Known rows, with every step that occurs:
gage, galem: [ 1.01  0.91 -0.44  1.83 -0.02 -0.08  1.06 -0.52  0.08  0.94 -0.20 -1.24
  0.42  1.10 -0.96  0.70 -0.60 -1.36 -1.29 -1.21 -0.27  0.26]
pizi, falu, tafotug: [-1.07 -0.07  1.41 -2.95 -2.60  2.79 -0.31 -0.59  0.34  2.49 -1.57 -3.35
  0.72  1.19 -1.94 -0.38 -0.16  1.92 -0.48  0.81 -0.19  0.11]
falu, tafotug, zeseno: [ 0.12  1.30 -1.62 -4.39  0.80  2.08 -0.41 -0.96  1.05  2.27 -3.05  0.26
  0.88  0.74 -1.88 -0.53 -1.09 -0.07 -0.50  1.11 -0.53  2.40]
lubub, zikop, galem: [ 1.98  0.10 -1.65  1.61  1.32 -1.05 -0.19 -0.54 -1.01  1.62  0.58  1.55
 -1.92 -1.21 -1.47 -1.57 -2.87 -0.89 -1.12  0.45  1.65  0.98]
tafotug, falu, gage: [-1.87 -0.32 -0.30 -1.35 -0.04  2.16  0.87  1.38 -1.90 -1.77 -0.57 -1.70
 -0.05  0.95 -1.76  3.20  3.51  1.27  0.00  1.40  0.15  0.36]
galem, gage, zeseno: [-1.82  0.19 -2.71 -2.01  0.45 -0.47  0.50 -1.58 -2.04 -0.32  2.19  1.56
 -1.54  2.16 -0.94 -0.07  1.20 -1.55  1.56  0.92 -2.89  1.24]
zikop, galem, gage, lubub: [-0.02 -0.94 -4.41  0.18  0.09  0.30 -1.13 -1.12 -3.17  1.37  3.02  2.05
 -3.60  1.66 -2.30  2.89  0.33 -2.40 -1.75  1.28 -1.06  0.39]
zikop, galem, gage: [ 0.07  0.11 -2.03 -0.18 -0.04  1.57 -2.01 -3.10 -3.61  0.88  1.99  3.27
 -3.47  0.89 -0.74 -0.25  1.40 -2.97 -1.40  2.26 -1.22  1.92]
zeseno, pizi: [-1.03  2.69  1.15 -1.45  0.84  1.87  1.06 -0.90  1.83 -1.18 -1.24  0.29
 -0.06 -1.70  0.19  0.43 -0.48 -1.37 -0.94 -0.11 -1.00  0.02]
tafotug, falu, gage, galem, zikop: [ 0.53 -0.97 -1.64  0.62  1.01  1.91  4.13  0.61 -0.87 -0.89 -0.75 -0.65
  0.98  0.38 -4.04  4.35  3.79 -1.17 -1.25  0.08  0.33  0.08]
galem, gage: [-0.96 -1.16 -1.19 -1.04 -1.27  0.10 -0.78 -1.69 -1.86 -0.27  0.67  0.69
 -2.31  0.81 -0.63  1.34  2.34 -2.32  0.68  1.80 -1.42  0.99]
gage, zeseno: [-0.90  1.72 -1.79 -0.62  1.69 -0.62  1.12 -0.12 -0.23 -0.30  1.43  0.28
  0.34  1.03 -0.38 -1.57 -1.25  0.35  0.80 -0.63 -1.38  0.14]
zeseno, pizi, falu, tafotug: [-2.01  2.67  2.45 -4.12 -1.81  4.78  0.41 -1.57  2.03  1.21 -3.10 -3.02
  0.53 -0.54 -1.71 -0.19 -0.64  0.32 -1.51  0.56 -0.89  0.15]
tafotug, falu, gage, galem: [-0.87  0.58 -0.89  0.57  0.11  1.90  1.82  0.60 -1.61 -0.51 -0.84 -2.86
  0.09  1.99 -2.64  3.64  2.64  0.09 -1.12  0.33 -0.30  0.60]
lubub, zikop, galem, gage, zeseno, pizi, falu: [-2.57  2.54 -1.85 -3.15  1.34  1.61  2.90 -2.79 -0.73  1.10  2.16  1.48
 -3.15  0.14 -2.53 -1.11 -2.17 -2.79 -0.18  2.15 -1.42  1.64]
zeseno, pizi, falu: [-2.79  2.05  2.50 -2.43 -0.52  3.27  2.49 -0.60  1.98 -0.48 -0.82 -1.27
  0.28 -0.83 -0.65  0.30 -0.55 -0.66 -0.78  0.51 -0.14 -0.29]
zikop, galem, gage, zeseno, pizi, falu: [-3.57  3.37 -1.38 -3.64  1.29  4.23  1.55 -3.38 -1.52  0.40  2.99  2.55
 -2.83  1.65 -1.51 -1.13 -0.31 -2.87 -1.36  2.34 -3.20  1.47]
gage, zeseno, pizi: [-2.03  4.14 -0.55 -2.12  2.64  0.80  2.24 -0.97  1.59 -0.95  0.09  0.81
  0.73 -0.55  0.22 -1.34 -1.94 -1.12 -0.01 -0.67 -2.31 -0.01]
zikop, galem, gage, zeseno, pizi: [-2.18  3.87 -2.77 -2.29  2.37  2.65  0.12 -3.78 -1.75  0.04  2.24  4.21
 -2.83  0.50 -0.79 -1.63 -0.36 -3.89 -1.63  1.62 -3.62  1.96]
gage, lubub, zikop: [ 0.92 -1.68 -2.59  1.31  0.14 -3.79  2.55  3.13  1.19  0.91  0.25 -2.63
 -0.85 -0.62 -2.62  3.05 -2.79  0.28  0.78 -0.85  2.19 -0.98]
lubub, gage, galem, zikop: [ 0.84 -0.81 -1.55  2.49 -0.90 -1.80  2.26 -1.21 -0.09 -0.45 -0.77  0.46
  0.15 -0.55 -1.68  1.76 -0.61 -4.10  0.76  0.16  0.24 -0.58]
pizi, falu, tafotug, zeseno, gage, galem: [-1.12  2.42 -3.68 -1.67 -1.42  4.43  1.09 -0.36  2.32  4.64 -3.08 -2.43
 -0.13  3.08 -2.21 -0.06 -0.69 -1.75 -0.72  1.50 -0.59  1.92]
pizi, falu, gage, galem, zikop: [ 0.96 -1.08 -0.97  2.07 -1.59  1.88  5.74 -0.66  0.74  0.06  1.18 -2.85
  0.09  1.26 -3.38  3.29  3.09 -1.20  0.15  0.47  1.55 -0.07]
galem, gage, zeseno, pizi, falu: [-4.77  1.93 -0.26 -4.32  0.16  2.57  3.09 -2.08 -0.23 -0.64  1.69  0.04
 -1.47  1.36 -1.12  0.35  0.39 -2.30  0.98  1.57 -3.07  0.89]
gage, lubub, zikop, galem: [ 2.03 -1.18 -3.60  2.04  1.60 -2.43  0.76  1.35 -0.70  1.94  1.54 -0.10
 -1.90 -0.47 -2.70  1.30 -3.77 -0.98 -1.32 -0.36  2.48 -0.40]
falu, gage: [-0.16  0.67 -0.81  1.26 -1.54  0.58  1.16 -0.27 -0.24 -1.07  1.04 -1.87
 -1.25  0.95 -0.34  2.00  2.91  0.87  1.38  1.27  0.75  0.60]

Rows:
[-3.20  4.10  0.98 -5.14 -0.21  3.96  1.80 -1.42  1.73  1.28 -1.47 -2.34
  1.10  0.48 -1.84 -1.47 -2.01  0.52 -0.47  0.22 -2.65  0.09] | gage, zeseno, pizi, falu, tafotug
[-2.26  0.48 -5.28 -3.26 -0.91  3.36  0.85  1.91  2.59  4.23 -1.85 -2.82
 -0.88  2.97 -2.70  2.46 -1.23 -0.02  1.06  1.76 -0.32  0.46] | pizi, falu, tafotug, zeseno, gage, lubub
[-1.03 -2.31 -3.11 -0.24  0.24 -1.71  2.94  4.07 -0.62 -0.93 -0.24 -4.13
 -1.00  0.42 -4.07  6.27  0.60  1.54  0.97  0.92  2.26 -0.56] | tafotug, falu, gage, lubub, zikop
[-2.88  2.91  0.01 -3.82  0.14  4.56  4.92 -0.69  2.85 -1.05 -0.63 -1.75
 -0.57  0.79 -1.53  2.57  1.32 -0.47  0.54  2.63  0.82  1.99] | tafotug, zeseno, pizi, falu, gage
[ 0.96  0.15 -6.87  3.97  0.93 -1.20  0.08  1.98  0.16  2.83  1.72  0.27
 -3.76 -0.10 -1.22  1.50 -2.97 -2.18  0.35  0.81  1.62 -0.59] | zeseno, gage, lubub, zikop, galem
[-0.83  0.16 -6.61 -0.11  1.42  0.40  1.18  2.48  2.60  1.92 -0.01  0.55
 -1.64  1.66 -0.92  2.87 -1.36 -1.65  1.08  0.73  0.11  0.43] | tafotug, zeseno, gage, lubub
[ 0.09 -0.75 -3.27  2.14 -1.39 -0.06  3.23  1.62 -0.85  1.77  3.03 -3.92
 -2.93  1.21 -3.85  3.64 -0.95  1.04 -0.04  1.72  3.74 -0.04] | pizi, falu, gage, lubub, zikop, galem
[-2.86  1.56 -1.36 -0.54 -0.87  1.65  3.53 -0.21 -0.16 -0.49  3.23 -3.34
 -0.48  3.20 -1.32  0.81  1.88  2.17  2.25  1.21  0.04  0.06] | pizi, falu, gage, zeseno
[-2.76  1.47 -2.39 -0.47 -0.01 -1.56  0.17 -0.88 -1.17 -0.91  1.35 -0.09
 -0.22  1.38 -0.07 -0.56 -1.93 -0.17  3.03  1.05 -1.40 -0.07] | lubub, gage, zeseno
[-2.82  1.31 -0.69 -0.80 -1.62  2.32  4.63  1.01  1.92 -0.93  1.46 -5.01
 -1.47  0.79 -2.20  5.21  0.96  0.33  0.77  0.98  1.33 -1.36] | zeseno, pizi, falu, gage, lubub
[-1.06 -2.04 -2.14  1.24 -2.56 -1.95  4.73  2.68  0.74  0.55  2.09 -6.24
 -1.79  1.18 -3.61  5.49 -0.13  2.04  2.47  1.14  3.55 -0.86] | pizi, falu, gage, lubub, zikop
[-1.65  3.50  0.96  0.74 -1.77  3.70  4.92 -1.66  1.63 -0.40 -0.08 -4.66
 -0.60  1.24 -1.66  2.88  1.20 -0.93 -0.95  0.52  0.41  0.31] | zeseno, pizi, falu, gage, galem
[-0.82  1.60 -3.95 -1.05  1.90  1.06 -1.10 -2.65 -3.58  0.57  3.77  3.77
 -2.93  2.50 -0.85 -1.60  0.09 -2.29 -0.55  1.54 -2.68  2.06] | zikop, galem, gage, zeseno
[-1.31  0.67 -0.15 -5.13 -0.77  3.63  0.64 -0.26  1.19  2.95 -2.43 -1.68
  0.77  1.78 -2.50 -0.17 -0.90  0.90 -0.46  1.44  0.12  1.96] | pizi, falu, tafotug, zeseno
[ 0.13 -3.14 -3.74  0.03 -0.59 -3.72  1.61  1.43 -0.49  0.75  1.28 -1.39
 -2.82 -0.05 -2.96  4.17 -0.72 -2.26  1.42  0.79  0.60  0.09] | galem, gage, lubub, zikop
[-1.06  3.53 -0.43 -5.79  1.35  3.68  0.85 -1.56  2.84  1.49 -4.48  0.57
  0.99 -0.82 -1.79 -0.29 -1.90 -1.58 -1.95  0.73 -1.50  2.28] | falu, tafotug, zeseno, pizi
[ 0.26  0.15 -7.20 -1.33  0.44 -0.91  0.72  2.47  2.95  3.87 -2.94 -1.93
 -1.56  0.37 -3.10  2.20 -3.58 -1.22  1.35  1.34  1.09  1.33] | falu, tafotug, zeseno, gage, lubub, zikop
[ 2.73 -0.54 -1.03  1.84  0.69 -0.37  3.09 -0.46  0.86  0.64 -0.19  1.02
  1.05 -0.69 -2.20  1.21  0.33 -2.77 -1.42 -1.44  0.04  0.04] | gage, galem, zikop
[-3.06  1.57 -2.26 -3.29  0.61  3.13  5.89  0.81  3.33 -0.63  0.50 -3.33
 -0.64  1.67 -2.69  5.80  0.05 -0.14  0.46  1.50  0.77  0.80] | tafotug, zeseno, pizi, falu, gage, lubub
[-0.06  2.10 -3.53  3.88 -0.54  1.08  0.18 -0.16  0.80  1.51 -0.47 -0.96
 -1.28  1.22  0.45  0.20  0.17 -2.80  0.09 -0.20 -0.71  0.09] | zeseno, gage, galem
[-3.85  3.00 -0.35 -6.53 -1.39  4.15  1.16 -3.03  0.15  1.21 -0.66 -1.24
 -1.11  1.59 -2.56 -0.44  0.20 -1.45  0.19  1.84 -3.83  1.30] | galem, gage, zeseno, pizi, falu, tafotug
[-0.73  2.21 -4.70 -2.50  0.07  3.20 -1.15 -0.08  2.24  2.74 -3.25  0.67
 -0.73  1.23 -0.67 -0.71 -0.38 -0.96  0.68  1.61 -0.97  2.35] | falu, tafotug, zeseno, gage
[-2.95  2.89 -1.34 -3.29  1.38  1.32  1.67 -2.30 -0.05 -1.10  0.91  1.84
 -1.40  0.25 -0.68  0.08  0.49 -3.06  0.55  0.99 -3.72  1.21] | galem, gage, zeseno, pizi
[-0.53  0.89 -0.72  2.39 -1.20 -1.36 -0.01 -1.43 -0.96  0.10 -0.40 -1.64
 -0.40  1.39 -0.48  1.52 -1.71 -2.54  0.70  0.63 -0.15  0.09] | lubub, gage, galem
[ 0.20 -1.10 -5.45  3.04 -0.42 -2.56  1.38  3.18  2.03  1.51  0.19 -1.97
 -2.67 -0.43 -1.16  2.91 -2.46 -1.20  2.51  0.04  1.81 -0.77] | zeseno, gage, lubub, zikop
[-3.06  2.48  1.65 -1.31 -1.69  3.61  3.61 -0.83  1.60 -1.68  0.05 -3.45
 -1.09  0.05 -0.89  2.44  2.10  0.34  0.80  1.83  0.63  0.17] | zeseno, pizi, falu, gage
[-3.09  3.98 -1.56 -5.19 -0.04  5.70 -0.80 -4.59 -1.58  2.23  0.72  0.77
 -2.33  1.53 -2.97 -1.66 -0.38 -1.96 -1.91  2.24 -3.95  2.13] | zikop, galem, gage, zeseno, pizi, falu, tafotug
[-2.46  1.82 -3.19 -3.65 -1.25  4.74 -0.18  0.35  2.17  3.70 -3.09 -1.27
 -0.68  2.45 -1.33 -0.70 -0.06 -0.22  0.62  2.69 -0.32  1.72] | pizi, falu, tafotug, zeseno, gage
[-0.69  0.91 -0.06  2.20 -2.43  1.98  3.52 -0.80  0.00  0.75  0.96 -5.22
 -0.57  2.95 -2.12  2.92  2.16  0.06  0.13  0.79  1.17  0.04] | pizi, falu, gage, galem
[-0.45  1.97 -1.43 -1.84  0.88  4.07  7.90 -1.22  3.56 -0.39 -0.73 -0.80
  0.70  0.31 -3.73  3.39  1.50 -3.06 -0.73  1.64  0.83  1.54] | tafotug, zeseno, pizi, falu, gage, galem, zikop
